Each row was made from one path, in order. Every step used is in the known rows, and no mark comes twice. Write each row's path.
In the rows, zero is written as 128.
Known rows:
vifi > gete: [127 193 109  88 162 109 140 140  78  98 117  63  97 114 142 107 106 139
 132 145 104 126 103 153]
tatuka > vifi > gete > bero > gibaz: [120 203 108  71 136 117 121 120  76 116  94 114 115 125 133 119  89 164
 120 146 121 128 120 149]
zuzo > gete: [141 183 116  96 166 103 143 123  80  99 114  73  78 116 132  89 116 129
 139 141 108 130  90 174]
tatuka > vifi > gete > bero: [112 193 124  71 149 122 126 116  75 119  98 115 109 125 140 120  88 162
 130 144 133 118 127 155]
melati > bero > gibaz > takil: [126 211 119 111 189 114 151 143  96  86 136  96  83  74 135  87 127 129
 107 126  92 101  89 160]
melati > gete > bero: [129 186 131  80 144 110 149 130  67 106 121 106 100 141 137 108 132 154
 120 136 119 131 110 137]
tatuka > vifi > gete > bero > melati > zuzo: [122 193 100  82 125 112 100 103  98  99  82 145 113 114 155 146  73 151
 132 172 106 127 103 135]
bero > gibaz > takil: [140 203 107 111 174 109 135 124 111  99 134  73  88  81 129  91 111 123
 113 130  97 105  93 174]
zuzo > melati: [133 177 116 109 168 112 150 120  81 101 121  90  88 103 146  97 116 145
 134 130 108 136  89 182]
gibaz > takil: [133 194 123 110 187 114 140 120 108 102 138  74  82  84 136  91 110 121
 123 128 109  97 101 180]
tatuka > vifi > gete: [109 201 106  85 171 119 127 128  83 103  96  90  93 102 143 116  73 146
 142 155 114 129 110 155]
zuzo > bero > gibaz: [146 188 100 107 149 118 129 120  89 107 115  86 111 110 140  98 129 158
 123 140 104 135  95 173]
gete > bero > melati > zuzo: [145 175 111 107 108 106 116  98 103 105 110 124 103 105 147 134 107 146
 117 157 108 144  85 156]
gete > melati > zuzo: [135 184 107 117 128  83 134  93 110  94 113 111  86  92 147 121 101 140
 129 171  93 154  78 171]
tatuka > vifi > gete > melati: [117 203 110  87 147 100 127 107  84 104  95 133  82 107 142 119  76 147
 136 155 109 143 112 164]
zuzo > melati > bero > gibaz > takil: [127 204 119 111 202 111 155 139  91  77 132 120  88  83 145  81 137 132
 115 116  84  92  85 166]
bero > melati > gibaz > takil: [140 213 102 118 163 120 134 124 119  85 124 102  84  68 135 102  98 120
 106 126  90 105  97 155]
bero > gete > melati > gibaz: [152 211  97 102 134  99 158 124  87  92 116 129  84  95 137 102 111 136
 115 149  83 182  91 129]
gete > melati > bero > gibaz > takil: [134 213 123 113 164  95 149 122  96  87 135 141  72  78 133  91 130 131
 100 125  87 115  91 169]
melati > gete > vifi: [122 187 119  89 158 116 150 133 101  90 114 127  77 129 144 103 106 139
 131 158 107 153  93 149]
gofe > gibaz: [133 201 100 121 154 129 157 134 101  86 120  58  77 100 129 104  91 172
 128 153 106 141  99 149]
tatuka > vifi > gete > melati > bero > gibaz: [110 220 107  88 149 100 137 129  71  87  93 156  84  98 140 113  92 154
 119 152  91 147 101 144]
bero > melati > gibaz: [140 203  97 116 131 118 140 126  98  90 111  95  84  80 134 113  93 140
 109 138  98 153  89 152]
gofe > gibaz > takil: [134 211 105 122 185 131 151 131 123  80 133  65  75  89 130  92  95 152
 125 142  99  94 107 152]
tatuka > vifi > gete > bero > gibaz > takil: [120 213 113  73 169 119 116 117  99 110 106 120 114 114 134 108  93 144
 117 135 113  80 128 152]

Which path is each row?
[111 230 112  89 180 101 132 127  93  82 106 162  82  87 142 103  97 135
 116 141  84  99 109 148] : tatuka > vifi > gete > melati > bero > gibaz > takil
[154 179 106 111 138 124 119 114  88 105 113 119  96 105 150 111 121 147
 126 134 108 142  95 173] : zuzo > bero > melati
[129 224 107  93 168  96 143 123 111  80 119 108  95  99 137  98 107 128
 112 134  80  87 116 146] : vifi > gete > melati > gibaz > takil
[139 216 111  82 147 119 127 129 102  90 117 121 113 112 138 111 114 135
 100 119  96  77 124 132] : vifi > gete > bero > melati > gibaz > takil
[127 194 115  76 127 123 111 113  76 115  92 145  99 119 142 132  82 153
 123 141 124 133 119 150] : tatuka > vifi > gete > bero > melati
[135 184 122  92 180 126 169 142  82  84 119 182  77 114 162  91 129 138
 134 144  90 172  78 142] : zuzo > melati > bero > gete > vifi
[137 188  97  91 140  90 117 103 100  86  97 125 121 129 164 121 124 152
 142 174  80 118  96 150] : vifi > gete > melati > zuzo > bero
[124 181 118  90 171 114 155 130  95  82 110 149  82 139 154  97 116 142
 138 148  98 143  90 155] : zuzo > melati > gete > vifi
[147 183 111  93 153 122 149 128 102 105 121 136  77 113 147 101 103 129
 131 158 105 184  86 150] : bero > gete > vifi
[127 216  83  92 169  96  95  92 130  82  86 157 123 105 160 118  96 141
 138 173  70  80 105 150] : tatuka > vifi > gete > melati > zuzo > bero > gibaz > takil
[146 208  86  93 161  86 107 104 126  76 106 130 125 116 158 109 130 133
 129 164  60  78  97 147] : vifi > gete > melati > zuzo > bero > gibaz > takil
[149 185 120  98 141  84 143 103  80  99 112 117  67 119 130  94 119 130
 132 142 103 144  92 182] : zuzo > gete > melati
[147 175  98 102 134 103 116 100 130  79  93 150  75 117 150 116  91 118
 141 182  85 149  66 165] : bero > melati > zuzo > gete > vifi
[151 185 118  82 132 101 136 115  74 111 112  98 100 138 120  94 132 147
 117 133 114 128  99 167] : zuzo > gete > bero > gibaz
[137 205 120  82 164 105 138 133  91  97 129 111 104 127 130  96 137 136
 107 127 100  92 110 135] : melati > gete > bero > gibaz > takil
[135 176 101 112 157 112 123 106 108  95 108  85 119 106 159 112 121 154
 142 168  98 122  86 164] : melati > zuzo > bero
[130 194  98  95 135  79 128 110 101  84 104 106  99 111 153 125 102 136
 135 176  80 135  87 148] : vifi > gete > melati > zuzo
[128 215 102  92 135  95 149 126  89  85 107 102  97 110 136 108 104 148
 116 147  89 135 109 143] : vifi > gete > melati > gibaz
[134 190 123  92 167 126 164 146  87  92 124 159  72 106 152  98 119 135
 125 153  99 181  81 136] : melati > bero > gete > vifi
[144 175 133  82 143 106 142 111  71 115 116  98  94 140 128  94 131 146
 127 130 127 119 106 172] : zuzo > gete > bero
[138 197 117  97 174 117 165 156  62  92 128 113  79  92 149  97 130 133
 127 143  94 169  80 125] : melati > bero > gete
[142 185 119  95 121 111 139 116  80 121 122  92 105 117 124 107 122 160
 104 132 123 144 103 169] : gete > bero > gibaz
